Each row was made from one walk, in order. Every step used is in the known rows, and no mark comes twice. Write each row's walk.
Known rows
suri/dopi/mabod: [  8.9   8.5  18.9   5.7  22.9 -15.3  11.4  46.3  10.5  10.5  18.9  35.5
  -6.1 -18.0  21.8 -10.5  -9.8  -0.3   2.6   6.6 -20.3  18.8]
suri/lodure/mabod: [ -4.6 -16.5 -15.6  32.1  28.9   0.0  -1.5  -6.8 -15.4   9.3 -31.7  -9.7
  -7.0  17.6  16.6  -5.1 -10.2 -12.9   1.0  -3.2 -14.7 -11.0]
bufozut/suri/lodure: [ -9.5 -11.0 -58.1  10.3  33.0  21.2   5.2  -2.3   5.1   6.6   5.5  -5.8
 -10.3   1.1  23.5   2.6 -20.2   0.8  -8.6  18.7 -12.9 -11.8]
poku/lodure/suri/dopi: [ 13.1  -1.3  -4.9  -4.1   6.4 -26.7  11.8  35.4 -17.5  -9.1 -10.9  28.4
  -1.3 -21.1  37.4 -14.5  -2.3   3.1  11.2   5.0   7.5   8.8]
fuvu/poku/lodure/mabod/dosubi/suri/bufozut: [ 24.0 -23.7  18.1 -17.3 -14.5 -16.9  17.1   7.5  -6.6 -16.6 -20.8   7.5
 -18.7   8.2   8.5  -0.7 -39.0  -1.0  10.6  19.3  10.7  18.7]
mabod/dosubi/suri/lodure/poku: [  9.7 -20.6  -4.6   3.0  16.5   6.2  29.4  -5.1 -29.8   9.4   4.3  13.8
 -16.6   1.3  19.3   1.2 -30.4 -39.5  14.2  -6.9  -9.2  18.9]
dosubi/mabod/lodure/suri/bufozut: [-12.2 -29.9  14.2 -18.9  63.4 -13.3  -3.7  26.2 -17.1  22.5   4.5   5.2
 -13.9 -22.5  30.9  11.3  -1.3 -27.5  -3.3  -6.2  -6.2 -13.5]
suri/lodure/poku: [  9.1 -13.5 -29.1  17.5  21.1   3.2   1.9 -12.3 -24.7 -13.3  -8.7 -19.3
  -2.5   8.1  37.8 -15.9  -4.0 -25.8  32.0  -2.2  -2.5 -16.6]
dosubi/suri/lodure/mabod/dopi: [ -2.4 -30.4 -34.3  -7.3  42.6  15.0  15.1  -1.2 -11.5  14.3 -11.4   5.5
  -5.6   4.9   2.6   3.2 -12.3 -17.0  -2.7  -7.2  -1.6  11.9]
fuvu/poku/lodure/mabod: [ 14.1 -23.4  15.9 -13.1 -15.8 -23.8   9.8   7.1   5.8 -20.6 -30.0   2.7
 -16.3  13.4  10.2  -2.7 -17.2  10.7  10.5  24.7  18.7   5.0]
dopi/suri/lodure/mabod/dosubi: [  6.6  -8.3  -6.6   7.1  21.3  -5.5  10.1  32.7 -10.6   5.2 -17.6  13.2
 -21.0   2.0   4.2   3.1 -22.3   7.1  25.7  -1.9 -22.6 -26.7]
mabod/lodure/suri: [-13.3 -22.1  -3.7   4.1  11.3 -13.3  -6.9  34.4 -38.2  14.8   4.3  -0.6
 -24.2 -11.8  30.5  21.6   0.6 -15.9   2.5 -10.0  11.4 -15.1]
dosubi/mabod/lodure/poku: [-16.8 -32.9  10.2 -18.8  54.2 -14.0  -2.8  18.0  -7.2  19.1   4.9   8.7
 -10.6 -17.2  30.1   2.1   7.1 -33.5  13.5   5.9   1.4 -15.1]
fuvu/poku: [ 14.5 -10.4  14.0 -18.6  -7.5  -7.9   8.8  -9.6  12.2 -21.4  -6.1 -18.0
 -23.6  18.1   8.5   5.7  -6.5   3.9   7.9  18.4  15.2  -3.0]
bufozut/suri/dopi: [ -4.2  12.1 -40.8   3.6  27.1  11.7  12.5  18.2  17.3  14.1  26.5   7.7
 -14.0 -11.5  21.4  -1.3 -15.3   5.6 -12.2  27.9 -14.3   9.4]
lodure/mabod: [ -3.9 -18.4  10.8  12.5   6.0 -10.3   8.2  10.6  -9.0  11.8 -25.5  -5.4
  -7.8   5.2 -10.1   7.6  -8.2   7.8  -4.2  -5.4  -3.6   8.7]
mabod/lodure: [-21.0 -11.1  -2.1  13.0  -2.6  -3.9 -18.9  21.7 -20.0  22.0   7.6  12.0
 -11.2  -3.8  14.8  11.2  -7.5 -19.2  -0.3   5.2   5.3 -11.7]
poku/lodure/suri/dopi/mabod: [ 14.6  -9.8   3.7  -7.2   9.2 -31.3  15.4  50.9 -15.9  -8.9  -9.8  38.4
  -0.7 -27.1  37.9 -12.3  -8.7   7.4  12.6   1.0   5.0  11.0]
mabod/dopi/suri/lodure/poku: [-13.5 -11.5  -1.4  -3.6  17.7  -4.0  23.7  38.5 -18.6   4.3  16.9   9.5
   0.1 -13.3   6.6  -3.7 -32.4  -3.3  36.1  -5.2   4.6  -7.8]
fuvu/poku/lodure/mabod/dosubi/suri: [ 16.0 -30.1  16.3 -18.2 -11.3 -19.4  21.1   6.3   0.4 -15.0 -26.1  11.1
 -23.1  12.3   9.6   1.4 -27.3   0.7  10.3  21.6  16.0  14.6]

Which walk is each row?
[ -7.4   3.3  13.8 -10.8   3.1  -2.3  17.6  44.5 -16.4   9.4  29.1  13.0
   8.2 -22.5 -13.4   1.5 -47.8   6.5  20.9  -9.6  -4.1   5.4] : mabod/dopi/suri/bufozut
[ -5.6 -18.7  -2.2  40.2  25.3  -2.8   8.0  -3.6 -26.1  16.3 -28.4  -1.6
 -13.5  17.4  20.9  -2.4 -25.2 -24.1   1.8  -5.8 -19.9  -1.9] : suri/lodure/mabod/dosubi
[-21.7 -23.9  21.6  13.4   9.7 -13.8  21.1  25.5 -17.4  21.8 -13.0   0.4
  -1.0  -0.4 -13.9   7.4 -25.9   2.2  -2.7  -9.9   4.9  20.3] : lodure/mabod/dopi
[ 24.8 -23.3  28.9 -18.0  -4.4 -33.4  28.4  31.2  -4.4 -22.6  -9.9  17.6
 -28.1  -2.9  37.1  -0.2 -25.2   2.5  16.8  17.0  13.3  11.7] : fuvu/poku/lodure/suri/dopi/mabod/dosubi
[  7.7   7.4  32.9  13.0  17.4 -19.2  23.1  47.9   1.2  17.1  21.4  43.3
 -13.4 -17.4  25.6  -8.7 -25.7 -11.9   3.3   5.0 -25.2  27.9] : suri/dopi/mabod/dosubi
[ -2.7  -1.2 -19.5   3.9  28.2   2.5  26.2  40.6  12.5  18.2  28.7  29.0
 -17.4 -20.5  25.9   3.6 -35.4   4.4  -9.4  21.9 -22.7  19.7] : bufozut/suri/dopi/mabod/dosubi
[-28.1 -25.7  26.4 -20.3  61.2  -9.6  19.4  15.5   9.6  23.9  10.1  16.6
   6.4 -17.8   5.7  -1.1  -8.2 -19.1  -3.7   1.0  -0.6   5.0] : dosubi/mabod/dopi
[-17.1 -21.4  19.4   4.5  11.7 -14.7  23.3  41.8 -13.8  19.6 -11.1   6.8
  -6.3  -6.9 -19.9  10.1 -28.5  15.3  10.0  -8.3   0.3   8.2] : lodure/mabod/dopi/suri
[ 24.6 -21.2  19.0 -23.8  -1.3 -30.1  21.3  30.3   2.8 -27.8 -12.5  12.2
 -24.2  -3.2  34.6  -1.8 -15.2  10.9  16.7  18.0  16.9   5.3] : fuvu/poku/lodure/suri/dopi/mabod
[ -4.2 -39.8  21.0  -6.3  16.7 -25.5   6.7  67.0 -22.8   9.3   5.2  29.3
 -15.0 -26.9  24.1  21.9 -16.8   3.0   5.9 -15.6  -1.7  -3.8] : dopi/mabod/lodure/suri
[ -3.1 -13.4  10.8   2.1 -10.8 -23.2   9.0  44.7 -19.3   4.1 -18.5  34.3
  14.2 -18.2  -3.8 -12.5 -42.2  12.8  15.7   4.7   2.1  13.9] : poku/lodure/mabod/dopi/suri/bufozut
[ 14.6 -30.0  32.0 -13.8  10.4  -9.7  27.2  42.7 -14.1   9.4  13.4  42.5
  -5.4 -23.8   2.2  10.7 -49.0  -7.5   3.4 -16.7 -21.3  29.4] : dopi/mabod/dosubi/suri/bufozut
[  7.7 -33.5  30.7 -13.1  13.6 -12.7  30.3  43.4  -8.0  10.1   8.2  46.7
  -9.4 -20.9   4.0  12.9 -37.5  -4.2   2.9 -12.7 -14.8  26.6] : dopi/mabod/dosubi/suri
[  4.3   0.4  15.8   8.5  19.9 -20.6   7.3  57.8  -5.5  14.1  24.3  34.4
 -12.7 -22.7  35.9  -8.4 -12.3 -14.6  16.3   8.8 -12.4  13.3] : suri/dopi/mabod/lodure/poku
[-10.6 -19.4  -6.7   6.6  -4.9 -10.3 -10.4  24.5 -35.0   7.1  12.1  -1.7
 -13.6 -10.2  29.0   5.6  -4.7 -28.0  27.9   2.7  14.4 -11.9] : mabod/lodure/poku
[-18.5 -28.7  13.9 -26.0  70.6 -11.1  22.3  29.4   2.1  15.4   8.8  14.6
   0.0 -20.4  16.3  -4.7 -10.5 -18.0  23.8   0.4  -4.6 -12.1] : dosubi/mabod/dopi/suri/lodure/poku
[-17.6 -26.5  13.4 -15.7  72.4 -17.8   2.2  32.3  -6.2  28.3   5.4  14.6
 -20.3 -20.8  40.3   8.4  11.3 -29.2  -3.1   2.0  -4.9 -13.4] : dosubi/mabod/lodure/suri/dopi
[ -9.6  -3.2 -29.9   2.9  30.6   3.7  11.4  46.2  12.5  20.4  29.8  26.8
 -17.2 -21.6  28.2   5.3 -26.3   5.8  -9.9  25.3 -17.1   9.9] : bufozut/suri/dopi/mabod/lodure
[  3.1 -34.1  24.4  -6.5  14.1 -22.9   2.9  68.1 -29.1   8.3  10.9  25.7
 -11.3 -31.1  22.9  19.9 -29.7   1.6   6.5 -19.9  -8.8   1.4] : dopi/mabod/lodure/suri/bufozut
[-19.9 -21.9 -49.1  17.8  38.5  15.3  15.2  10.3  -3.7  18.3  -0.6  -4.9
 -10.1   0.6  17.0   6.6 -34.0   2.6  -8.9  14.8 -11.7  -1.5] : bufozut/suri/lodure/mabod/dopi
[ 20.7  -6.7  -3.8  -8.2  -5.8 -19.5   4.6  28.1 -31.0 -15.6 -10.8  14.8
   8.8 -23.6  25.4 -10.0 -20.5   4.0  11.3  -6.8   5.3   7.6] : poku/lodure/suri/bufozut
[  6.4 -22.5  18.5   9.1   7.9  -5.2  24.9  11.6 -28.3  21.1 -14.8   7.0
 -14.9   0.3 -10.6  11.4 -38.9 -13.0  -4.7 -13.2 -14.5  30.5] : lodure/mabod/dosubi/suri/bufozut
[ 18.3 -10.6  21.0  -2.0  33.6 -27.4  34.8  50.6 -25.0   2.6  10.4  14.0
 -26.9 -24.1  41.8  10.0  -7.8  -3.4   6.4 -18.3  -8.4  14.7] : lodure/suri/dopi/mabod/dosubi
[ -5.9 -20.6  30.7  24.5   1.2 -16.6  24.2  13.1 -22.8  21.0 -21.8   5.5
 -16.5   6.8  -5.2  10.2 -29.1  -8.4  -3.4  -8.0 -10.1  20.8] : lodure/mabod/dosubi
[ 25.0  17.1  -0.8 -19.9  -2.0   1.3  -3.0  35.5  -6.8  -9.4  14.3   7.0
  -3.0 -18.9 -11.7   1.0 -28.1  19.7  25.8  -6.6 -21.5 -16.9] : dopi/suri/bufozut
